What can hang from each mark:
kideni: lafi vego
pefo: lezi
ruzag: lafi vego
suni: lafi lezi zite
lafi: kideni ruzag suni
lezi: suni
vego: kideni ruzag
mopu: zite

Each row was made from one small tree. The marks that hang from a mark follow it in brackets, in alphabetical order. Every link used is in the known rows. Write each row's tree.
Known rows:
suni{lezi zite}: [-.01, -.38, .09, -.10, -.12, .04, .22, .26, -.18, -.40, .16, -.03, -.08, -.22, -.22, .07, -.11, .03, .08, .31, -.23, -.19, -.05, .13]
ruzag{vego{kideni{lafi{suni{lezi zite}}}}}: [.19, -.05, -.14, -.26, -.05, -.09, .09, -.10, -.31, -.22, .02, .06, -.21, -.08, .29, -.04, .08, .09, -.27, .15, -.05, -.07, .05, .10]
ruzag{lafi{kideni}}: [-.05, .14, .09, .29, .02, -.06, -.05, -.12, .09, .18, -.03, -.14, .08, .12, .28, -.05, .12, -.13, .08, .06, -.03, -.14, -.07, -.09]
lafi{ruzag}: [-.01, .06, .10, -.03, .17, .25, -.02, .10, -.12, .18, -.05, -.05, .20, .11, -.20, .08, -.07, -.09, -.01, -.02, .17, .01, .31, .03]
pefo{lezi{suni{lafi{ruzag}}}}: [-.02, -.10, .00, .17, .02, .11, -.13, .01, -.23, .42, .07, -.49, .19, .03, -.22, .22, -.12, -.17, .11, -.07, .19, -.01, -.08, -.01]
suni{lafi{kideni ruzag{vego}} lezi zite}: [-.07, -.06, .23, .12, -.08, -.01, .01, .16, .02, -.74, -.03, -.03, -.09, .09, .01, .05, -.10, .23, -.18, .11, -.23, -.34, .23, .17]
kideni{vego{ruzag}}: [.03, -.02, -.14, -.16, .03, -.07, -.13, .11, .32, .33, .03, -.23, -.05, -.14, -.29, .06, .05, -.14, .31, .01, .29, .04, -.13, -.10]
vego{kideni{lafi{suni}} ruzag}: [-.09, .04, -.23, -.35, .08, -.07, -.09, -.05, .20, .11, .12, -.04, -.04, .00, .07, -.18, .06, -.20, .09, -.08, .41, .32, -.10, -.06]
ruzag{lafi{kideni suni{zite}} vego}: [.14, .13, .00, .31, -.07, -.13, .11, -.17, -.14, .12, -.16, .28, -.03, .13, .24, -.09, .11, .19, -.25, -.04, -.39, -.17, -.10, -.05]
kideni{lafi}: [-.05, .04, -.02, -.39, .11, .05, -.10, -.02, -.36, .05, .09, -.14, -.01, -.07, .13, -.06, .05, -.18, -.07, .15, .21, .12, -.12, .08]
ruzag{lafi{kideni{vego} suni{lezi zite}}}: [-.07, .01, .12, .12, -.15, -.11, .13, -.13, .43, -.14, -.01, .24, -.12, -.04, .26, -.04, .11, .13, .21, -.05, -.35, -.07, -.04, -.07]
pefo{lezi{suni}}: [.09, -.19, -.06, .06, -.01, .10, -.03, -.02, -.34, .60, .14, -.48, .18, -.12, -.23, .23, -.07, -.22, .13, .04, .12, .00, -.17, -.07]
vego{kideni{lafi{suni{lezi zite}}} ruzag}: [-.09, -.14, -.18, -.40, -.05, -.08, .05, .02, .23, -.19, .17, .00, -.15, -.08, .03, -.19, .00, -.09, .10, -.03, .23, .22, -.10, -.01]
mopu{zite}: [.13, .01, .12, .16, .08, .11, -.13, .27, -.12, .16, .18, .01, .06, -.27, -.23, .11, .03, -.14, .05, .17, .44, -.05, -.03, -.07]
pefo{lezi{suni{lafi{kideni ruzag}}}}: [-.02, -.01, .03, .18, .04, .09, -.16, -.07, -.08, .40, .08, -.50, .21, .07, -.10, .21, -.09, -.14, .10, -.09, .16, -.02, .00, -.05]
pefo{lezi}: [.14, -.17, -.03, .02, .05, .07, -.04, .04, -.29, .59, .19, -.20, .14, -.03, -.21, .16, .02, -.21, .18, .16, .15, -.06, -.15, -.01]
ruzag{lafi{kideni suni{lezi zite}} vego}: [.13, .03, .04, .26, -.17, -.11, .15, -.17, -.16, -.23, -.13, .26, -.11, .11, .21, -.08, .12, .20, -.20, -.02, -.45, -.22, -.09, .00]
kideni{lafi{suni} vego{ruzag}}: [-.06, .14, -.17, -.55, .04, -.05, -.19, -.07, .23, .19, .05, .08, -.16, -.11, -.03, -.10, .09, -.09, .18, -.19, .29, .36, -.19, -.09]
suni{lafi}: [-.08, .09, .05, .21, .12, -.07, -.24, .14, -.19, -.09, .04, -.09, .07, .00, -.10, .07, -.05, -.08, .06, .22, .21, -.03, -.22, .06]
vego{ruzag{lafi}}: [-.09, -.04, -.11, .19, .01, -.02, -.08, .14, .00, .25, .00, -.20, .06, .15, -.28, -.10, .03, -.22, .19, -.07, .21, -.06, -.33, -.09]
suni{lafi{kideni ruzag{vego}} zite}: [-.06, .04, .14, .21, .05, -.02, -.03, .16, .02, -.19, -.11, .00, .02, .12, .04, .03, -.14, .19, -.26, .07, -.17, -.23, .22, .09]
suni{zite}: [.04, -.28, .03, .00, .03, .05, .18, .27, -.18, .13, .08, .00, .03, -.21, -.19, .08, -.14, .00, .01, .29, -.17, -.09, -.08, .04]
ruzag{lafi vego{kideni}}: [.16, .08, -.17, .32, .01, -.19, .03, -.15, -.21, .19, -.15, -.14, -.14, .18, .40, -.07, .16, -.07, -.15, .08, .03, -.28, -.05, .03]
vego{kideni ruzag{lafi{suni}}}: [-.09, .02, -.23, .19, .03, -.13, -.02, -.05, .36, .22, .00, -.02, .00, .13, .02, -.15, .06, -.18, .24, -.13, .27, .12, -.17, -.11]
vego{kideni{lafi} ruzag}: [-.09, -.01, -.24, -.36, .10, -.08, -.10, .01, .16, .14, .12, -.31, -.10, .00, .12, -.15, .05, -.26, .09, .04, .49, .16, -.09, -.04]

Write each row's tree:
[-.14, -.19, .00, .20, -.01, -.05, .00, .20, -.18, -.07, -.02, -.39, .06, -.20, -.17, .16, -.25, -.01, -.01, .12, -.07, -.02, -.23, .04]
lezi{suni{lafi zite}}
[-.13, -.07, .11, -.50, .00, .22, .08, .05, -.21, -.36, .08, .30, -.05, -.02, .02, -.09, -.05, .08, -.11, -.10, -.09, .22, .20, .14]
kideni{lafi{ruzag suni{lezi zite}}}
[-.05, -.13, -.09, -.04, -.14, -.10, .04, .10, .43, .03, .01, .03, -.21, -.07, -.18, -.02, .05, .00, .37, -.08, -.03, .00, -.20, -.08]
kideni{vego{ruzag{lafi{suni{lezi zite}}}}}
[.12, .13, .12, .01, .03, .16, .13, -.06, .05, .04, -.17, .42, .15, .08, -.03, .01, -.08, .28, -.34, -.17, -.29, .02, .43, -.02]
lafi{kideni ruzag{vego} suni{zite}}
[-.08, -.11, -.19, .17, -.02, -.15, .08, .05, .38, .21, .03, .05, -.06, .07, .02, -.15, .01, -.10, .21, -.10, .12, .07, -.17, -.11]
vego{kideni ruzag{lafi{suni{zite}}}}
[.14, -.07, -.03, .23, -.15, -.08, .16, -.01, -.39, -.18, -.10, .29, -.16, .09, .05, -.04, .06, .17, -.17, -.02, -.40, -.19, -.19, .08]
ruzag{lafi{suni{lezi zite}} vego}
[-.14, .27, .18, .22, .16, .04, -.25, .03, .16, -.14, -.05, -.10, .18, .17, .04, .03, -.03, -.03, -.02, .02, .19, -.03, .18, .03]
suni{lafi{kideni ruzag}}
[-.08, .06, -.11, -.62, -.07, -.02, -.15, -.06, .24, -.17, .10, .05, -.25, -.13, -.06, -.09, .13, -.07, .22, -.14, .25, .30, -.18, -.04]
kideni{lafi{suni{lezi}} vego{ruzag}}
[.19, .01, -.19, -.21, .02, -.11, .07, -.09, -.32, .04, -.03, .10, -.17, -.06, .31, -.05, .07, .06, -.32, .13, -.01, -.01, .05, .08]
ruzag{vego{kideni{lafi{suni{zite}}}}}
[.00, -.02, .05, -.46, -.04, .17, .10, .00, -.41, -.35, -.01, .31, -.13, .03, .05, -.09, -.02, .16, -.29, -.12, -.13, .11, .21, .16]
kideni{lafi{ruzag{vego} suni{lezi zite}}}
[-.03, -.26, .01, .17, .00, .10, .01, .12, -.21, .38, .08, -.42, .11, -.03, -.23, .22, -.19, -.07, .08, -.04, .00, -.06, -.06, .01]
pefo{lezi{suni{lafi{ruzag} zite}}}
[.15, .11, -.02, -.08, .03, .15, .07, -.10, -.10, -.29, -.08, .32, .05, .11, -.04, .04, .04, .12, -.17, -.13, .01, .05, .41, .09]
lafi{ruzag{vego{kideni}} suni{lezi}}
[.01, -.08, .16, -.06, -.11, .02, .16, -.03, .19, -.35, .11, .34, .08, -.19, -.04, .00, -.01, .17, .04, .13, -.33, .06, .05, -.04]
lafi{kideni suni{lezi zite}}
[-.04, .17, .11, .14, -.09, -.10, -.03, -.25, .40, -.12, -.02, .15, -.05, .03, .28, -.06, .20, .03, .24, -.07, -.14, .00, -.06, -.08]
ruzag{lafi{kideni{vego} suni{lezi}}}
[.15, .18, -.02, .02, .12, .22, .00, -.03, -.32, .13, -.19, .38, .17, .15, -.23, .04, -.04, .11, -.28, -.18, .01, .13, .28, .04]
lafi{ruzag{vego} suni}
[-.06, -.14, .08, .20, -.11, -.02, .16, .05, -.09, -.18, .03, .29, -.06, .00, .01, -.06, .01, .06, .12, .02, -.32, -.04, -.20, .03]
ruzag{lafi{suni{lezi zite}}}
[-.05, -.19, .07, .10, -.06, -.02, .08, .23, -.07, -.69, .00, -.03, -.21, .06, .00, .04, -.14, .19, -.13, .15, -.13, -.31, .22, .24]
suni{lafi{ruzag{vego{kideni}}} lezi zite}
[-.03, .02, .24, -.22, -.05, .14, .15, -.05, .63, -.29, -.02, .36, .01, -.08, .00, .04, -.04, .28, .10, -.16, -.26, .07, .49, -.03]
lafi{kideni{vego} ruzag suni{lezi zite}}
[-.12, -.17, -.07, .13, -.12, -.01, .08, .16, .06, -.07, .03, .11, -.01, .06, -.35, -.13, -.02, -.07, .20, -.09, -.05, .03, -.33, -.06]
vego{ruzag{lafi{suni{lezi zite}}}}
[.04, .22, -.01, -.12, .02, -.04, -.14, -.15, .58, .23, -.01, .19, .11, -.11, -.08, .00, .10, .02, .21, -.11, .09, .24, -.02, -.23]
lafi{kideni{vego{ruzag}} suni}
[-.02, .03, -.09, -.37, .05, -.05, -.01, -.18, .02, -.22, .14, .07, -.08, -.10, .38, -.08, .12, -.10, .03, .12, .20, .22, .05, .05]
vego{kideni{lafi{suni{lezi}}}}
[-.16, -.08, -.02, .13, -.05, -.12, -.07, .13, .29, -.02, -.05, -.51, .00, -.19, -.12, .12, -.17, .01, .10, -.01, -.01, .00, -.19, -.09]
lezi{suni{lafi{kideni{vego{ruzag}}} zite}}
[.14, .33, .08, .03, .12, .16, -.02, -.19, -.01, .08, -.19, .33, .23, .16, -.01, .02, .04, .15, -.29, -.21, -.06, .09, .41, -.06]
lafi{kideni ruzag{vego} suni}
[.13, .21, -.03, .33, -.02, -.13, -.06, -.19, -.23, .17, -.20, -.13, -.02, .20, .31, -.06, .18, .00, -.23, .03, -.13, -.30, -.08, -.02]
ruzag{lafi{kideni} vego}
[-.11, .00, .07, -.42, .08, .21, .07, .03, -.20, -.01, .01, .30, .01, .02, .04, -.09, -.09, .05, -.16, -.13, -.03, .28, .18, .09]
kideni{lafi{ruzag suni{zite}}}
[-.12, .12, .03, .22, .05, -.06, -.19, -.04, -.05, -.05, -.05, -.49, .18, -.10, -.01, .15, -.10, -.10, -.03, .05, .13, .04, -.17, -.05]
lezi{suni{lafi{kideni}}}
[-.10, .28, .16, .13, .15, -.02, -.26, .00, .43, -.07, -.09, -.11, .05, .09, .14, .08, .01, .00, .10, -.02, .20, -.03, .23, .00]
suni{lafi{kideni{vego} ruzag}}
[.18, .17, -.20, .31, .01, -.18, .04, -.22, -.18, .17, -.17, .19, -.09, .16, .36, -.07, .17, .02, -.15, -.03, -.06, -.09, -.06, .00]
ruzag{lafi{suni} vego{kideni}}
[-.01, -.21, .01, .19, -.06, -.02, -.03, .05, -.11, .38, .15, -.46, .11, -.12, -.10, .20, -.15, -.08, .10, .08, -.06, -.08, -.19, -.07]
pefo{lezi{suni{lafi{kideni} zite}}}
[.09, .04, .18, -.06, -.08, .14, .17, -.06, .03, -.37, -.10, .39, .06, .06, -.04, .00, -.03, .30, -.28, -.13, -.35, -.05, .44, .03]
lafi{kideni ruzag{vego} suni{lezi zite}}
